What can hang from each mark
P: L W X Z
X: H P
W: F L Z
L: F
H: W
Z: W
E: F L
F: E L P

Known rows, with every way that one mark hangs from another
H[W]: [-0.18  0.12  0.11 -0.38  0.00 -0.01  0.26 -0.14 -0.16  0.08  0.28  0.27
 -0.19 -0.11 -0.01 -0.05 -0.19  0.05  0.06  0.22  0.07  0.13 -0.12  0.16]
H[W[L Z]]: [-0.11  0.32  0.11 -0.17  0.09  0.00  0.04 -0.19  0.19  0.02  0.06  0.38
  0.13  0.08  0.04  0.06 -0.03 -0.03  0.06  0.23 -0.01  0.07 -0.30  0.21]
L[F[E P]]: [ 0.00  0.08  0.09 -0.28 -0.18  0.22  0.16 -0.01  0.03  0.21 -0.14 -0.22
 -0.43  0.05  0.03 -0.13 -0.13 -0.22 -0.17  0.04 -0.02  0.04 -0.09  0.06]
Z[W[F[E P[X]] L]]: [ 0.15 -0.09 -0.10 -0.22 -0.43  0.06 -0.05 -0.09  0.14  0.13 -0.33 -0.06
  0.03 -0.08 -0.14 -0.14  0.41 -0.18  0.01 -0.05 -0.24  0.01 -0.37  0.01]
E[F]: [-0.17  0.03  0.18 -0.28 -0.07  0.09  0.38 -0.13 -0.04  0.13  0.35  0.12
 -0.21 -0.14  0.17 -0.08 -0.17 -0.27 -0.03  0.28 -0.09  0.01 -0.07 -0.01]
L[F[P]]: [-0.05  0.03  0.10 -0.34 -0.07  0.13  0.14 -0.02  0.05  0.19 -0.05  0.08
 -0.37 -0.09  0.07 -0.11 -0.11 -0.15 -0.11  0.13  0.02 -0.02 -0.03  0.06]
F[E[L] P]: [-0.05  0.19 -0.11  0.02 -0.01  0.11  0.27 -0.09 -0.12  0.07 -0.21 -0.12
 -0.31 -0.06  0.02 -0.05  0.12 -0.05 -0.19  0.10  0.07  0.18 -0.09 -0.16]
P[L W[F[E]] X]: [-0.09 -0.01 -0.07  0.02 -0.49 -0.09  0.15 -0.16  0.19  0.15 -0.26 -0.14
 -0.37 -0.11 -0.03 -0.12  0.45 -0.27  0.03  0.03 -0.14  0.12 -0.30 -0.04]
F[E L]: [-0.15  0.14  0.01  0.09 -0.21  0.11  0.34 -0.12 -0.01  0.12  0.07 -0.33
 -0.13  0.06  0.05 -0.15 -0.09 -0.05 -0.12  0.21 -0.07  0.22 -0.18 -0.03]
W[F[E[L] P[X]] Z]: [ 0.17  0.14 -0.13  0.18 -0.16 -0.15  0.14 -0.23 -0.01  0.11  0.08 -0.01
 -0.30  0.14 -0.01 -0.03  0.60 -0.15 -0.10  0.10  0.04  0.12 -0.26 -0.23]
P[L W[F] X[H]]: [-0.16 -0.20  0.11  0.03 -0.38 -0.09 -0.02 -0.21  0.03  0.15 -0.08  0.08
 -0.34 -0.14  0.03 -0.18  0.32 -0.06  0.08  0.30 -0.21  0.16 -0.31 -0.09]
X[H]: [-0.23 -0.05  0.18 -0.18 -0.04  0.06  0.19 -0.19 -0.43  0.09  0.23  0.12
 -0.22 -0.05  0.13 -0.19 -0.29  0.17  0.01  0.43 -0.18  0.19 -0.18 -0.10]
P[L]: [-0.31  0.12  0.03 -0.01 -0.08  0.04  0.33 -0.12  0.12  0.05  0.05  0.15
 -0.12 -0.14  0.07 -0.08  0.06 -0.08 -0.05  0.18 -0.03  0.07 -0.19 -0.03]
Z[W]: [-0.15  0.11 -0.15 -0.22 -0.04  0.06  0.13 -0.11 -0.32  0.02  0.19  0.13
 -0.04 -0.12  0.13 -0.08  0.08  0.04  0.05  0.24 -0.21  0.11 -0.12  0.07]
W[F[L P[Z]]]: [ 0.15  0.06 -0.16  0.13 -0.07 -0.09  0.00 -0.07  0.12  0.26 -0.23 -0.21
 -0.12 -0.22 -0.02 -0.12  0.16  0.02 -0.16  0.13  0.03  0.03 -0.07  0.07]
F[L P]: [-0.06  0.04 -0.07  0.00 -0.02  0.04  0.21  0.00  0.17  0.15 -0.05 -0.06
 -0.15 -0.15  0.07 -0.07 -0.02  0.06 -0.18  0.22  0.04  0.11 -0.11 -0.03]
X[H P]: [-0.11  0.14  0.15 -0.25 -0.05  0.03  0.29 -0.16 -0.40  0.08  0.13  0.39
 -0.26  0.09  0.05 -0.11 -0.49  0.08 -0.01  0.42 -0.17  0.14 -0.09  0.02]
P[L[F] W Z]: [-0.11  0.26 -0.10 -0.08 -0.08  0.08 -0.10 -0.05  0.12  0.09 -0.37 -0.19
 -0.31 -0.03  0.21 -0.01  0.27 -0.23 -0.04  0.07 -0.07  0.01 -0.09  0.18]
F[E L P]: [-0.01  0.08 -0.08  0.05 -0.13  0.12  0.22  0.00  0.15  0.17 -0.16 -0.34
 -0.25  0.00  0.03 -0.09 -0.03 -0.03 -0.24  0.11  0.01  0.19 -0.17 -0.03]
P[L[F[E]] X]: [-0.18  0.01  0.18 -0.20 -0.42  0.14  0.31 -0.14  0.11  0.07  0.27 -0.14
 -0.34  0.21 -0.02 -0.16  0.22 -0.35 -0.02  0.03 -0.04  0.05 -0.34 -0.08]
Z[W[F[L]]]: [-0.08  0.03 -0.08  0.15 -0.30  0.01  0.07 -0.15  0.10  0.19  0.11 -0.07
  0.06 -0.13 -0.03 -0.18  0.24 -0.12 -0.01  0.24 -0.22  0.13 -0.10  0.19]
Z[W[F[E L P[X]]]]: [ 0.18 -0.11 -0.18  0.02 -0.44  0.00  0.03 -0.06  0.11  0.19  0.02 -0.34
 -0.16  0.02 -0.10 -0.16  0.48 -0.15 -0.09  0.04 -0.15  0.15 -0.29  0.03]
F[E L P[Z]]: [ 0.13  0.20 -0.23  0.05  0.01  0.07  0.08  0.01 -0.04  0.14 -0.21 -0.51
 -0.18  0.01  0.10 -0.05  0.05  0.05 -0.23  0.04  0.04  0.15 -0.19 -0.02]
F[P[X]]: [ 0.01 -0.09 -0.08 -0.40 -0.05 -0.10  0.28 -0.05 -0.22  0.05  0.19  0.22
 -0.30 -0.11  0.08 -0.07  0.13  0.12  0.00  0.16  0.02  0.01 -0.23 -0.22]
W[F[E P] L Z]: [ 0.10  0.20 -0.01  0.16 -0.17  0.04 -0.04 -0.15  0.42  0.23 -0.51 -0.04
  0.00 -0.02 -0.02 -0.05  0.14 -0.21 -0.14  0.05 -0.13  0.00 -0.28  0.06]

Rows
[-0.05  0.05  0.26  0.26 -0.12 -0.05 -0.09 -0.28  0.15  0.24  0.39  0.06
 -0.11  0.16 -0.06 -0.12 -0.01  0.00 -0.04  0.46 -0.05  0.28 -0.25  0.23]	X[H[W[F[L] Z]]]
[ 0.04  0.28 -0.06 -0.25 -0.22  0.30 -0.15 -0.12 -0.11  0.05 -0.30 -0.33
  0.11  0.17  0.06 -0.10  0.11 -0.25  0.00 -0.01 -0.28  0.01 -0.24  0.25]	P[Z[W[L[F[E]]]]]
[ 0.00 -0.05 -0.01  0.13 -0.20 -0.04  0.14 -0.07  0.35  0.29 -0.17 -0.07
 -0.16 -0.25 -0.07 -0.16  0.08 -0.08 -0.16  0.18  0.02  0.06 -0.06  0.05]	W[F[L P]]
[ 0.05  0.28 -0.22 -0.02  0.13  0.00 -0.19 -0.01  0.31  0.06 -0.66  0.14
 -0.06 -0.10  0.27  0.11  0.25  0.00 -0.09  0.17 -0.13  0.03 -0.21  0.07]	F[P[W[L Z]]]
[-0.05  0.18 -0.01  0.35 -0.14 -0.12  0.13 -0.23  0.25  0.21  0.19  0.02
 -0.01  0.02  0.06 -0.11  0.20 -0.10 -0.08  0.32 -0.10  0.10 -0.14  0.07]	W[F[L] Z]
[ 0.05 -0.18  0.09 -0.21 -0.16  0.03  0.31 -0.01  0.21  0.13  0.42 -0.06
 -0.26 -0.02  0.10 -0.05  0.18 -0.22 -0.14  0.22  0.04  0.03 -0.23 -0.13]	E[F[L P[X]]]
[ 0.05  0.22  0.03  0.19 -0.11  0.00 -0.05 -0.10  0.58  0.24 -0.12 -0.04
 -0.26  0.05 -0.13  0.05  0.27 -0.31 -0.16 -0.05  0.12  0.13 -0.30  0.24]	H[W[F[E P[L]] Z]]
[ 0.13  0.08 -0.08 -0.11 -0.06 -0.03 -0.08 -0.11  0.15  0.20 -0.62  0.07
  0.10 -0.32 -0.05 -0.10  0.09 -0.04 -0.05  0.04 -0.07 -0.11 -0.15  0.07]	W[F[P[Z]] L]
[ 0.00 -0.01  0.05 -0.28 -0.12  0.03  0.24 -0.12 -0.10  0.05  0.18  0.18
 -0.40  0.03  0.01 -0.07  0.35 -0.14 -0.06  0.16  0.13  0.03 -0.11 -0.18]	E[L[F[P[X]]]]
[ 0.11 -0.02  0.00 -0.45 -0.37  0.25 -0.06 -0.02  0.12  0.06 -0.23 -0.13
 -0.08  0.16 -0.03 -0.10  0.30 -0.27 -0.02 -0.05 -0.20 -0.01 -0.36  0.07]	Z[W[L[F[E P[X]]]]]
[-0.07  0.13  0.06 -0.12 -0.03  0.13  0.18 -0.09  0.04  0.12 -0.09  0.11
 -0.35 -0.06  0.02 -0.07  0.14 -0.19 -0.16  0.17  0.12  0.04  0.04 -0.03]	E[L[F[P]]]
[ 0.02  0.54 -0.16 -0.08  0.03 -0.07  0.03 -0.10  0.19  0.00 -0.57  0.44
  0.00  0.12  0.21  0.14 -0.01 -0.11  0.01  0.25 -0.21  0.01 -0.12  0.20]	X[P[W[L Z]]]
[ 0.24 -0.02 -0.13 -0.45 -0.04  0.10 -0.11 -0.01 -0.04  0.00  0.02  0.00
  0.12 -0.03  0.17  0.05  0.40 -0.20  0.01  0.04 -0.18 -0.11 -0.34  0.02]	E[F[P[X Z[W[L]]]]]
[ 0.07  0.48 -0.15 -0.14 -0.21  0.22  0.00 -0.04 -0.01  0.05 -0.16 -0.17
 -0.16  0.35  0.02  0.01  0.12 -0.40 -0.09 -0.07 -0.17  0.04 -0.14  0.34]	X[P[L[F[E]] Z[W]]]
[-0.10  0.08 -0.14 -0.17 -0.04 -0.12  0.23 -0.15 -0.21 -0.05  0.26  0.06
 -0.11 -0.01  0.12 -0.05  0.34  0.05  0.06  0.10  0.00  0.01 -0.35 -0.18]	P[L X Z]
[-0.04  0.08 -0.08 -0.04 -0.34  0.06  0.11 -0.17 -0.15  0.19  0.00 -0.15
 -0.10 -0.09 -0.05 -0.18  0.12 -0.18  0.02  0.09 -0.28  0.13 -0.14  0.13]	Z[W[F[E]]]
[ 0.05 -0.21  0.08 -0.06 -0.24  0.10  0.14 -0.08 -0.17  0.12  0.21 -0.33
 -0.33  0.20  0.03 -0.18  0.05  0.13 -0.15  0.27 -0.07  0.28 -0.41 -0.25]	F[E L P[X[H]]]
[ 0.08 -0.08  0.27 -0.25 -0.11  0.12 -0.17 -0.15  0.09  0.07  0.08  0.20
 -0.14  0.29  0.13 -0.08  0.13 -0.05 -0.04  0.30 -0.16  0.01 -0.43 -0.07]	W[L[F[P[X[H]]]] Z]
[-0.02  0.09  0.30 -0.27 -0.21 -0.05  0.15 -0.23 -0.16  0.24  0.15  0.48
 -0.30  0.03 -0.22 -0.12 -0.46 -0.05  0.07  0.36 -0.05  0.15 -0.07  0.32]	X[H[W[F]] P]
[-0.13  0.27  0.17 -0.10 -0.07  0.12  0.03 -0.19  0.26  0.07 -0.03  0.22
  0.05  0.17  0.14 -0.05 -0.01 -0.23 -0.02  0.24 -0.15 -0.05 -0.21  0.14]	W[L[F] Z]
[-0.17  0.31  0.17 -0.18 -0.22  0.12  0.33 -0.08  0.28  0.10 -0.02  0.33
 -0.27  0.13 -0.02 -0.04 -0.16 -0.38 -0.07  0.15 -0.02 -0.05 -0.04  0.22]	X[P[L[F]]]
[-0.12 -0.01  0.13 -0.08 -0.06  0.16  0.24  0.03  0.44  0.16  0.03  0.06
 -0.25 -0.20  0.12  0.02  0.06 -0.39 -0.20  0.10  0.05 -0.02 -0.16  0.00]	E[F[P[L]]]
[-0.04  0.27  0.25  0.13 -0.12 -0.07 -0.02 -0.25  0.27  0.18  0.16  0.49
 -0.21  0.24 -0.13  0.03 -0.11 -0.21 -0.03  0.31 -0.03  0.15 -0.24  0.33]	X[H[W[F Z]] P[L]]
[-0.05  0.07  0.07 -0.08  0.03  0.12  0.30 -0.08  0.09  0.11  0.09  0.11
 -0.28 -0.16  0.12  0.02  0.13 -0.29 -0.19  0.23  0.09  0.05 -0.01 -0.12]	E[F[P] L]
[ 0.03 -0.06 -0.06 -0.32 -0.10  0.07 -0.18 -0.20 -0.55 -0.08  0.12  0.06
  0.19  0.12  0.14 -0.12  0.22  0.21  0.16  0.29 -0.34  0.11 -0.46 -0.07]	P[X[H] Z[W[L]]]
[ 0.14 -0.09  0.07 -0.37 -0.31 -0.09  0.16 -0.12 -0.01  0.23  0.11  0.02
 -0.42 -0.07 -0.24 -0.11  0.12 -0.09  0.02 -0.01  0.10  0.09 -0.26  0.06]	H[W[F[E P[X]]]]
[ 0.12 -0.14  0.15 -0.01 -0.17 -0.07 -0.15 -0.22  0.11  0.15 -0.05  0.27
 -0.03  0.04  0.02 -0.11  0.25  0.03  0.00  0.31 -0.19  0.02 -0.44 -0.13]	W[F[P[X[H]]] L Z]
[ 0.16  0.08 -0.06 -0.27  0.04 -0.12 -0.07 -0.10 -0.04  0.25 -0.14  0.08
 -0.23 -0.24 -0.12 -0.03  0.02  0.03 -0.02  0.03  0.14  0.01 -0.08  0.24]	H[W[F[P[Z]]]]
[ 0.07 -0.08 -0.05 -0.08 -0.09  0.06 -0.01 -0.08 -0.28  0.04  0.02 -0.31
 -0.34  0.15  0.09 -0.09  0.23  0.10 -0.11  0.08 -0.04  0.17 -0.50 -0.25]	F[E P[L X[H] Z]]
[ 0.11 -0.13 -0.03 -0.22 -0.34 -0.09  0.25 -0.13 -0.07  0.22 -0.01 -0.05
 -0.37 -0.11 -0.10 -0.18  0.17 -0.09 -0.04  0.02 -0.04  0.04 -0.25 -0.14]	W[F[E P[X]]]
[ 0.03  0.15 -0.15 -0.08 -0.16  0.02 -0.15 -0.20 -0.08  0.11 -0.37  0.05
  0.31 -0.20 -0.01 -0.12  0.24 -0.09  0.10  0.09 -0.30 -0.02 -0.19  0.21]	P[Z[W[F L]]]
[ 0.18  0.23 -0.22 -0.27 -0.06  0.15 -0.16  0.05 -0.12  0.19 -0.59 -0.50
 -0.51  0.03  0.19 -0.02  0.10 -0.15 -0.14 -0.05 -0.06  0.05 -0.04  0.14]	L[F[E P[W Z]]]
[-0.25  0.15  0.21 -0.04 -0.32  0.25  0.25 -0.12  0.25  0.14  0.00 -0.21
 -0.29  0.11  0.01 -0.15  0.01 -0.39 -0.11  0.05 -0.05  0.08 -0.19  0.09]	P[L[F[E]]]
